What can hang from each mark:
nafes: dano filelok
dopav: dano labazur lirek
dano: dopav nafes
filelok: nafes tuliru
lirek: nafes
tuliru: dano filelok

Every row comes from one small tree of marks. Brackets hold a mark, then the marks that hang from it, in alphabetical order. Every link used is in the known rows. Which tree was each row made from?
Known rows:
[lirek [nafes [dano [dopav labazur]] [filelok tuliru]]]: [  3  -3  -9  16  -9  -4 -20  -5 -15   2  -1   9   6  15 -14  28]
[dano [dopav labazur]]: [ -2   1  -2 -20   2   3   2  39  -1 -10   4 -14 -10 -21   8 -22]
[dopav [dano [nafes filelok]]]: [ -3   5  -7 -12  15  11 -14  14   3 -32  -8   1 -11  27  11 -17]
[tuliru [dano [dopav labazur lirek]] filelok]: [  4 -16   7 -14   0  -2  35   6  21  16   1 -28  -6 -26  -3 -24]
[lirek [nafes filelok]]: [  0   8 -18   7 -10  18 -20  21 -22 -17 -21  11  -2  12   9  30]
[dopav [dano [nafes [filelok tuliru]]] labazur lirek]: [  3   9 -23 -21  15  -7 -46  12   3 -35   8  -5 -15  50  -7 -23]
[filelok nafes tuliru]: [ -7  16  21  13  -7   1  -9  -4 -11  27   1  24   9 -13  13  12]
[filelok nafes [tuliru [dano [dopav labazur lirek]]]]: [-12  12  28   7  -3  -7   1 -12   5  24   9  13   3 -26  -2  -4]
[filelok [nafes [dano [dopav labazur lirek]]] tuliru]: [  6   3   9  12  -1 -21 -12 -20  -6  29  22   9  10  -9 -13   6]
[filelok [nafes [dano [dopav lirek]]] tuliru]: [  3   7  15  17  -2 -19  -4 -26  -4  29  20  13   9 -13 -12   9]
[nafes [dano [dopav labazur]] [filelok tuliru]]: [  6 -14   5  16  -2 -16 -15 -20  -7  28  15   0  12   8 -12   4]
[tuliru [dano [dopav lirek] nafes] filelok]: [  5 -17   8 -13   8  -8  62 -15  25  17   0 -33  -3 -10  -3 -23]
[lirek [nafes [filelok tuliru]]]: [ -8  12  -7  16 -14  13 -24  10 -20  -6 -16  21   1  18   6  34]
[filelok nafes [tuliru [dano dopav]]]: [-19  11  41  16  -5   0  16 -16   5  29   3  20   6 -35   5   1]
[lirek [nafes [dano [dopav labazur]] filelok]]: [ 11  -6 -20   8  -5   2 -16   6 -17  -9  -5  -1   3  10 -11  23]
[filelok [nafes [dano dopav]] tuliru]: [  1   3  23  20  -3 -15   3 -24  -5  35  15  16  13 -19  -6  10]
[dopav [dano nafes]]: [ -5   7  -8 -18  13  14  -7  25   8 -45  -7   2 -13  15  14 -21]
[tuliru [dano nafes]]: [ -5  -8   1  -6   0  17  30  -2   9 -16 -13  -2   6 -11  18  -5]

Which tree is each row?
[  7 -12  21   5  -4   9  40 -11   8  39 -13  -6   9 -34  13  -1] -> [tuliru dano [filelok nafes]]
[ -5  -5   3  -6   8  -2  28 -14  12  -6   1 -15  -4  -2  -2 -14] -> [tuliru [dano [dopav lirek] [nafes filelok]]]
[ 13   5 -39  -1  -8   4 -22  11 -10 -39  -2   4  -3  10  -9  25] -> [dopav [lirek [nafes dano]]]
[-23  11  15   9 -11   4   4   0  11 -11  -1  16  -5 -15  -3   7] -> [filelok [tuliru [dano [dopav [lirek nafes]]]]]
[  1  -1  -1   3   4  -2   4 -14 -10  13  -3   0   9  31  13   5] -> [dano [nafes [filelok tuliru]]]
[-10  -6  12  -9   5   7  44  -1  16 -11  -4 -11  -1 -21   9 -17] -> [tuliru [dano dopav nafes]]
[ -1  -8  -3 -14  10  -5  18  -7   9  -6   2 -20  -3   2  -3 -19] -> [tuliru [dano [dopav labazur lirek] [nafes filelok]]]
[-11   2  11   9  -4  -3 -15  -7   1  15   3   5   0   3  -2  -2] -> [nafes [filelok [tuliru [dano [dopav labazur lirek]]]]]
[ 12  10 -43 -20  -7   8 -37  39 -15 -41  -5  -3 -10  14  -2  10] -> [dopav labazur [lirek nafes]]
[  4   1  18  14  -2 -15  -4 -18  -7  35  17  11  14 -15  -7   6] -> [filelok [nafes [dano [dopav labazur]]] tuliru]
[ 28 -15  -5  -6   4 -16  19  -9  -1  41  10 -24   6 -11  -9  -6] -> [tuliru [filelok [nafes [dano [dopav labazur lirek]]]]]
[  4  -2 -13  25 -14   5 -24 -11 -18  -3  -9  20  11  20  -5  42] -> [lirek [nafes dano [filelok tuliru]]]
[-15  10  32  19  -9   7   5 -16   0  26  -4  28  11 -27  13  11] -> [filelok nafes [tuliru dano]]
[ -4  14 -14  -9  14  -4 -31   2   7 -35   5   3 -16  44  -4 -16] -> [dopav [dano [nafes [filelok tuliru]]] lirek]
[ 12 -15 -12  -6   0  -4   2  10  -1  -6  11 -11   5 -16  -5  -7] -> [nafes [dano [dopav labazur]]]
[ -3  -9   3   1   2  14  22 -13   4  -3 -13  -2   8   0  16  -1] -> [tuliru [dano [nafes filelok]]]
[  4  16 -37 -18   5   9 -65  41  -6 -60  -6   4 -23  35 -10  -4] -> [dopav dano labazur [lirek [nafes filelok]]]
[  3 -12   1 -13  -3   0  32   9  17   7  -5 -25  -8 -20  -8 -12] -> [tuliru [dano [dopav labazur [lirek nafes]]] filelok]
[  2 -22  19  -9   6  -1  70 -13  23  25  -5 -29   1 -18   6 -22] -> [tuliru [dano dopav nafes] filelok]
[ 10   6 -32 -28  19  -3 -43  21   1 -44   5 -13 -18  46  -4 -27] -> [dopav [dano [nafes filelok]] labazur lirek]
[-12   6   2  11 -11   9 -13   8 -10  -4 -13  14  -1   5  -1  21] -> [lirek [nafes [filelok [tuliru [dano [dopav labazur]]]]]]
